Each row comes from the steps of one path. Every step used is in the known rows, and no mark comes twice. Write the path behind each row, first mark first.
Known rows
mogi -> tinur -> vifo: [ -9   0  -4  11 -11  11  -3  -1   5  -5  15 -13  -9  19  16 -16  22  15
   7   4   1  12 -12 -19  21 -44   7]
banaf -> ganob -> mogi -> tinur -> mene: [ -5  15 -10  -3 -23  -3   9  -8  -9   2  41 -37   1  29   6 -15  38  -1
 -18 -12  23  25  -3 -45  25 -42   4]
goze -> mene: [  6  14 -16   0 -15  -2  -1  -2  -6  -5   0  -4   8   9  16  16  26  -1
 -20  -8  28  18 -15  -8 -13  11   7]
ganob -> mogi: [ -5  19 -17  -1   1  -9  11  -3 -28 -11   4  -9  14  14  19  -9  17  -2
  -6   3  18   9  -9  -4  24  -1  12]
gomi -> tinur -> mene -> goze: [-10  10  -7  -2 -10  -8  -8  14 -14 -25  -2  -4 -15  33  18 -10  -8  -6
   0   2  14  15  -4 -31  26 -11   0]
mogi -> tinur -> mene: [ -4   9 -14 -16 -15   6  -5 -12  -9   5  23 -21  -5  26  14   5  16 -13
  -7 -13  20  16 -14 -35  10 -33   1]
kesin -> gomi -> tinur: [  1   6   2   1 -17  -2 -15   9  -6 -21   4 -18 -38  23  35   0 -17  -6
  -9   3  11   9 -22 -18  13  10  -7]
mene -> goze -> ganob -> tinur -> vifo: [-12  -8  15  47  11  -2   9  17  18 -10   4  -8 -12  25  22 -27  19  31
  22  19  12  22  -2 -27  20 -19   7]
goze -> ganob -> mogi -> tinur -> vifo: [ -9   5   6  28  -9  -7  11 -13  -2  -4  32 -39  -6  32  10 -32  40  26
   1   8   5  17   1 -37  43 -47   3]
banaf -> mogi -> tinur -> vifo: [  2  -1 -27  11 -16  15  -3  20   3  -3  13 -11 -15  20   3 -24  34  24
  -6  16  23  33  -8 -23   9 -48   5]
gomi -> tinur -> mene -> goze -> ganob -> mogi: [ -9  14   1  15  -7 -25   7   4 -20 -24  15 -31 -11  46  12 -26   9   6
  -4   6  19  20   9 -49  49 -14  -5]
vifo -> tinur -> gomi: [ -9  10   7 -11  -2  20 -12 -12 -18   8  -3  19  -3  10   1  -3  -7  -8
  -4  -9  11   9 -15  -9  -4  23  22]
banaf -> mogi -> tinur: [  9   3 -34  -5 -11  10 -10  17  -7   2  -1  -9 -12  18   9 -18  15  13
  -8  -5  28  37  -6 -27  -9 -23 -10]
mogi -> tinur: [ -3   5 -10  -2  -6   5  -9  -4  -3   0   1 -13  -5  16  22 -11   4   4
   3 -16   5  17  -9 -24   3 -19  -9]
mene -> goze: [ -4  11 -13  11   9   6   1   9  -8 -19 -23  22   3  13  26 -17  -7   6
  11  -7   9  13  -2  12   5   7  -1]
vifo -> mogi: [ -6  22  -9   4  -4  -3   6 -12 -27  -4   8 -16  15  13  12   3   0  -7
  -7  -1  15   0 -15   0  10  14  16]
vifo -> mogi -> tinur: [ -5  12  -9   4 -13   3  -6 -17 -26  -3  12 -29   5  21  10  -6  -1   3
   0 -11   2   6 -12 -22  10 -12   1]
banaf -> mogi -> tinur -> mene: [  7   8 -37 -18 -20  10  -6  10 -12   6  20 -17 -11  28   1   0  27  -3
 -19  -1  42  36  -9 -40  -1 -38   0]
vifo -> tinur -> mene -> goze -> ganob: [ -6  11  -1  11  16   6   6 -19  11   6   7   0   1  24   7 -11  10   2
  -6  -8  36  18   8 -22  12   2  13]
ganob -> tinur -> gomi: [ -9   1  13  -3 -11   7 -12  14 -24   1   0   4 -12  19  15   3  -6  -5
  11   1   3  17 -26 -31  -6  11  11]
tinur -> gomi: [ -5  15   7 -11 -12  13  -8   1 -22  -3  -2  17  -7  18  11   0  -7 -11
   2  -9   1  12 -19  -5  -3  19   9]
goze -> ganob -> mogi -> tinur -> gomi: [ -4  10  16   6 -19   0  -6 -15 -30  -3  20 -22 -14  40   4 -25   9  10
   4 -14  -6  23  -4 -45  22 -10 -10]
gomi -> tinur -> mene -> goze -> ganob: [ -6   9   7  11  -4 -15  -1   6   4 -15   9 -21 -20  40  16 -17  -4   2
   0  -2  18  23   7 -48  26  -7  -9]
banaf -> mene -> goze: [  7   5 -20  15 -12   4  -7  21 -11 -31 -28  18  14  13  24  -1  11  17
   4  -9  14  26  -2  13  -5  12  -3]

Write each row's path
[ -6  -3   8  34  18  -7   3  15   8  -5 -10  -7  -8  23  28 -22   0  20
  21  -2  15  28   2 -32   2   5  -7] => mene -> goze -> ganob -> tinur
[ -7  12   8  -3 -30  14 -17 -16 -46  -6  12 -13  -6  29  -2  -6 -12  -4
   4 -12 -13   6 -20 -25   7   0   3] => vifo -> mogi -> tinur -> gomi
[  2   6  10  16 -17  -4  -8   3   2 -25  16 -21 -47  46  28  -7 -11  -2
  -6   3  20  18  -7 -34  25  -1 -14] => kesin -> gomi -> tinur -> mene -> goze -> ganob
[ -4  14  -4   0 -12 -12   8 -22 -15   4  40 -46  -2  40   8 -10  33  -1
 -11  -8  24  20   0 -54  33 -37  -2] => goze -> ganob -> mogi -> tinur -> mene
[ -5  21  -8  13   2 -11  18 -10 -19 -16  16 -11   6  38  12 -17  23   1
  -4   2  29  18   6 -18  38 -11   5] => tinur -> mene -> goze -> ganob -> mogi
[ -9  16  -7  15  13  -4  14 -23 -15  -4  14 -10  10  30   3 -19  22   5
 -10   2  37  14  11 -24  36  -5  18] => vifo -> tinur -> mene -> goze -> ganob -> mogi
[-16   4   4  28  -7  -3   9   3 -20  -4  23 -30   5  16   8   0  21  11
   5  29  13   0 -24 -23  25 -19  33] => ganob -> tinur -> vifo -> mogi
[ -5   5  14  20 -13   5  -9  -7 -35 -22  -1  -1 -15  45   7 -43  -2  21
  18 -14 -14  25   5 -30  27  -9 -18] => mene -> goze -> ganob -> mogi -> tinur -> gomi
[ -5   5 -16  -2 -10  10  -8  -2 -12 -15   2   1  -7  32  17 -12   5  -1
   7 -12  11  17  -3 -21  15 -32  -6] => mogi -> tinur -> mene -> goze
[ -4   5  -4  29   3  -7   2  -7 -14 -20  -1 -17  -4  35  19 -44  10  28
  12 -12   2  25  13 -28  30 -21 -20] => mene -> goze -> ganob -> mogi -> tinur
[ -8  10 -23   1 -13   1   0  -6 -38 -26   9  -8   2  37  13 -21  18   2
   4  -3  11  14  -1 -22  39 -41  -2] => ganob -> mogi -> tinur -> mene -> goze
[ -3  16  -5  28  13 -12  15  -2 -13 -20  -6  -4   6  27  21 -33  11  18
   7  -2  14  19  11  -6  29   4  -5] => mene -> goze -> ganob -> mogi
[-15   0  16  56   4  -6  12   4  -5 -13  13 -24  -3  29  11 -23  15  30
  18  24   9  11  -4 -26  30 -14  16] => mene -> goze -> ganob -> tinur -> vifo -> mogi
[ -2  16  -2  10   6  -2  11  -6   5  -6   9  -2  -3  31  17 -10  10  -2
   1  -7  28  21   3 -18  14  -2   0] => tinur -> mene -> goze -> ganob
[ -5  10  11   3 -29   9  -7  -1 -22  -5  21 -13 -10  29   2 -31  15   8
  -2 -17  -7  27  -7 -36  13 -15  -5] => banaf -> ganob -> mogi -> tinur -> gomi
[-10   2 -11   6   1   0   0  15 -15 -11   0   2  -2  25  21   1   7  -5
  10   6  25  17 -13 -27  11 -14  11] => ganob -> tinur -> mene -> goze
[-14   5  14  38 -11  -1  15   8   5   4  34 -36   1  12   5 -12  31  18
  -2  21  16  13 -17 -30  16 -20  30] => banaf -> ganob -> tinur -> vifo -> mogi
[-14  -3   2  21   1   1   5  16   4  -1  13 -14  -5  12  21  -4  25  11
   9  23  15  12 -20 -24  16 -25  24] => ganob -> tinur -> vifo
[  7   0 -11  32 -18 -10  -5   6 -18 -31  -6 -23   8  36  16 -27  28  38
   5 -15   5  36  14 -27  19 -17 -22] => banaf -> mene -> goze -> ganob -> mogi -> tinur
